What can hang from each mark:
sudog: numoz
savibe: veli
peza: bifod
merebip: zegos
numoz: sudog zegos
zegos: bifod numoz savibe
bifod: zegos
veli: merebip savibe

Every row comes from one small tree of marks. The marks that hang from a mark follow it in brackets, in alphabetical order. Every link used is in the known rows. Which tree was each row made from?
Known rows:
zegos[numoz savibe[veli]]: [ 0.10 -0.03  0.00 -0.07  0.01 -0.15  0.10 -0.12  0.17  0.04  0.08 -0.07
 -0.13  0.03  0.04  0.21  0.24  0.01]
savibe[veli]: [-0.21 -0.08  0.29 -0.03 -0.12 -0.01  0.09 -0.15  0.30  0.07 -0.23  0.17
 -0.19  0.15 -0.01  0.25 -0.03  0.21]
sudog[numoz[zegos[savibe[veli[merebip]]]]]: [ 0.08 -0.21  0.21  0.03 -0.25 -0.09 -0.02 -0.04  0.59  0.02  0.06 -0.07
 -0.35 -0.19 -0.08  0.15  0.25 -0.60]
sudog[numoz[zegos[bifod savibe]]]: [ 0.16 -0.09  0.15 -0.22  0.06  0.05  0.17 -0.18  0.26  0.01  0.01 -0.11
 -0.16 -0.25  0.24 -0.06  0.01 -0.37]
bifod[zegos]: [-0.21 -0.08  0.30 -0.16 -0.27  0.13  0.44 -0.23  0.23  0.02 -0.37  0.22
  0.06  0.09  0.21  0.25 -0.28  0.07]
numoz[sudog]: [-0.13  0.04  0.24 -0.23 -0.16  0.01  0.04 -0.18 -0.08  0.00 -0.42  0.36
 -0.14  0.13 -0.03  0.09 -0.03  0.29]
veli[merebip[zegos[bifod]] savibe]: [-0.20  0.17  0.38  0.07 -0.28  0.14  0.14  0.07  0.51  0.03 -0.03  0.01
 -0.21  0.09 -0.03  0.25 -0.38 -0.27]
savibe[veli[merebip]]: [-0.28 -0.08  0.40  0.09 -0.30  0.03  0.08 -0.09  0.56  0.08 -0.20  0.11
 -0.19  0.18 -0.10  0.32  0.00  0.07]
savibe[veli[merebip[zegos[bifod numoz]]]]: [ 0.13  0.11  0.08  0.15 -0.17 -0.05  0.22 -0.24  0.63 -0.10  0.14 -0.07
 -0.32 -0.04 -0.23  0.42  0.10 -0.01]
bifod[zegos[numoz savibe[veli[merebip]]]]: [ 0.10 -0.10  0.12  0.05 -0.26 -0.04  0.27 -0.18  0.53 -0.01  0.10 -0.15
 -0.11 -0.09  0.01  0.34  0.03 -0.30]
peza[bifod[zegos[savibe[veli[merebip]]]]]: [-0.08 -0.18  0.16  0.09 -0.16  0.36  0.15 -0.15  0.73  0.00 -0.09  0.02
 -0.17 -0.20  0.18 -0.02 -0.15 -0.24]
numoz[sudog zegos]: [ 0.04 -0.01  0.16 -0.20 -0.20 -0.05  0.17 -0.29  0.04  0.02 -0.53  0.44
 -0.10 -0.02 -0.07  0.05  0.10  0.00]
veli[merebip[zegos] savibe]: [-0.31  0.12  0.32  0.09 -0.42  0.04  0.09  0.18  0.38  0.07 -0.09  0.14
 -0.19  0.22 -0.12  0.31 -0.17 -0.32]
peza[bifod]: [-0.24 -0.07  0.11 -0.09 -0.07  0.32  0.18 -0.10  0.29  0.10 -0.32  0.32
  0.07  0.13  0.37 -0.07 -0.03  0.28]
numoz[sudog zegos[savibe]]: [ 0.12 -0.01  0.07 -0.27 -0.08 -0.04  0.06 -0.23 -0.08  0.02 -0.35  0.27
 -0.18 -0.14 -0.08 -0.08  0.11 -0.23]
sudog[numoz[zegos[savibe]]]: [ 0.07 -0.13  0.08 -0.22 -0.11 -0.05  0.13 -0.03  0.14  0.06 -0.04  0.03
 -0.14 -0.12  0.14  0.01  0.19 -0.46]
merebip[zegos[numoz]]: [ 0.00  0.13 -0.09 -0.09 -0.19 -0.08  0.31 -0.10  0.06 -0.03 -0.07  0.18
 -0.07  0.12 -0.07  0.37  0.19  0.10]
zegos[bifod]: [-0.18  0.05  0.35 -0.18  0.00  0.16  0.28 -0.24  0.22  0.04 -0.26  0.08
 -0.02  0.14  0.22  0.12 -0.26  0.30]
numoz[sudog zegos[bifod savibe[veli]]]: [ 0.31  0.00  0.11 -0.16  0.14 -0.03 -0.01 -0.40  0.21 -0.04 -0.23  0.08
 -0.37 -0.33 -0.16 -0.10 -0.02 -0.19]

Write each row's tree:
[ 0.29  0.12 -0.11 -0.05  0.15 -0.09  0.13 -0.21  0.25 -0.11  0.26 -0.19
 -0.36 -0.16 -0.16  0.21  0.09 -0.09] : merebip[zegos[bifod numoz savibe[veli]]]
[ 0.18 -0.10  0.01 -0.07 -0.06 -0.08  0.29 -0.24  0.28 -0.01  0.03 -0.07
 -0.10 -0.12  0.11  0.29  0.00 -0.17] : bifod[zegos[numoz savibe[veli]]]
[ 0.22  0.06  0.13 -0.29  0.09  0.06  0.12 -0.35  0.01 -0.04 -0.30  0.10
 -0.18 -0.24 -0.02 -0.16 -0.06 -0.17] : numoz[sudog zegos[bifod savibe]]
[ 0.10 -0.02  0.00 -0.20 -0.09  0.02  0.43 -0.20  0.08  0.01 -0.03 -0.03
  0.11 -0.02  0.26  0.23 -0.03 -0.12] : bifod[zegos[numoz savibe]]
[ 0.26  0.01 -0.04 -0.26 -0.10 -0.04  0.25 -0.29 -0.12 -0.09 -0.13  0.10
 -0.08 -0.15  0.09  0.13  0.01 -0.06] : bifod[zegos[numoz[sudog] savibe]]
[ 0.11 -0.07 -0.09 -0.07 -0.14  0.25  0.51 -0.29  0.40  0.01 -0.18  0.24
  0.21 -0.05  0.48  0.08  0.00  0.14] : peza[bifod[zegos[numoz]]]
[ 0.25  0.17 -0.21 -0.23 -0.07 -0.13  0.04 -0.12 -0.28 -0.12  0.00  0.13
 -0.30 -0.09 -0.27  0.13  0.27 -0.06] : merebip[zegos[numoz[sudog] savibe]]
[ 0.36 -0.05 -0.04 -0.13 -0.07 -0.14  0.13 -0.33  0.08 -0.11 -0.05  0.07
 -0.26 -0.25 -0.05  0.19  0.06 -0.08] : bifod[zegos[numoz[sudog] savibe[veli]]]
[ 0.21 -0.05  0.09 -0.14 -0.03 -0.12 -0.07 -0.27  0.10  0.01 -0.28  0.22
 -0.36 -0.23 -0.24 -0.03  0.17 -0.24] : numoz[sudog zegos[savibe[veli]]]
[-0.06  0.12  0.07 -0.19  0.10  0.15  0.14 -0.13  0.07 -0.05 -0.04 -0.11
 -0.26 -0.07 -0.07  0.07 -0.20 -0.11] : merebip[zegos[bifod savibe]]
[ 0.26 -0.15 -0.15  0.01  0.04  0.18  0.28 -0.27  0.46 -0.01  0.06  0.03
 -0.05 -0.23  0.34  0.01  0.07 -0.09] : peza[bifod[zegos[numoz savibe[veli]]]]
[ 0.28  0.13 -0.01 -0.28  0.14 -0.02  0.09 -0.26 -0.11 -0.09 -0.01 -0.03
 -0.13 -0.07  0.09  0.01  0.03  0.15] : zegos[bifod numoz[sudog] savibe]
[-0.10  0.07  0.29  0.11 -0.18  0.10  0.11 -0.18  0.64 -0.07 -0.07 -0.02
 -0.41 -0.04 -0.29  0.30 -0.15 -0.03] : savibe[veli[merebip[zegos[bifod]]]]
[-0.06  0.02  0.05 -0.05 -0.04 -0.04 -0.03 -0.07  0.11 -0.02 -0.01  0.02
 -0.43 -0.06 -0.30  0.16  0.02 -0.18] : merebip[zegos[savibe[veli]]]
[ 0.11  0.18 -0.02 -0.11 -0.02  0.01  0.37 -0.22  0.19 -0.10  0.00  0.03
 -0.09  0.01  0.01  0.31  0.02  0.15] : merebip[zegos[bifod numoz]]
[ 0.18  0.07 -0.07 -0.28  0.00 -0.12  0.04 -0.15 -0.24 -0.03 -0.09  0.10
 -0.10  0.01  0.01  0.06  0.21  0.10] : zegos[numoz[sudog] savibe]
[ 0.13 -0.04  0.18 -0.07  0.16  0.04  0.17 -0.30  0.41  0.04 -0.14 -0.06
 -0.20 -0.22  0.01 -0.01 -0.06 -0.27] : numoz[zegos[bifod savibe[veli]]]
[-0.23  0.06  0.12 -0.05 -0.28  0.11  0.08  0.05  0.22  0.00 -0.05 -0.02
 -0.23  0.07 -0.24  0.19  0.00 -0.29] : veli[merebip[zegos[savibe]]]
[-0.15 -0.14  0.32  0.03 -0.26  0.09  0.17 -0.15  0.53  0.00 -0.09 -0.08
 -0.22 -0.08 -0.04  0.25 -0.19 -0.31] : bifod[zegos[savibe[veli[merebip]]]]
[ 0.05 -0.06  0.27  0.03 -0.06  0.08  0.16 -0.26  0.68  0.03 -0.08 -0.13
 -0.24 -0.18 -0.07  0.08 -0.04 -0.41] : numoz[zegos[bifod savibe[veli[merebip]]]]
[-0.07 -0.13  0.23 -0.08 -0.10  0.04  0.18 -0.21  0.27  0.01 -0.14 -0.01
 -0.19 -0.13  0.05  0.18 -0.22 -0.16] : bifod[zegos[savibe[veli]]]
[ 0.30  0.03 -0.04 -0.14  0.02 -0.22 -0.08 -0.20 -0.05 -0.04  0.01  0.05
 -0.29 -0.06 -0.14  0.11  0.27  0.07] : zegos[numoz[sudog] savibe[veli]]
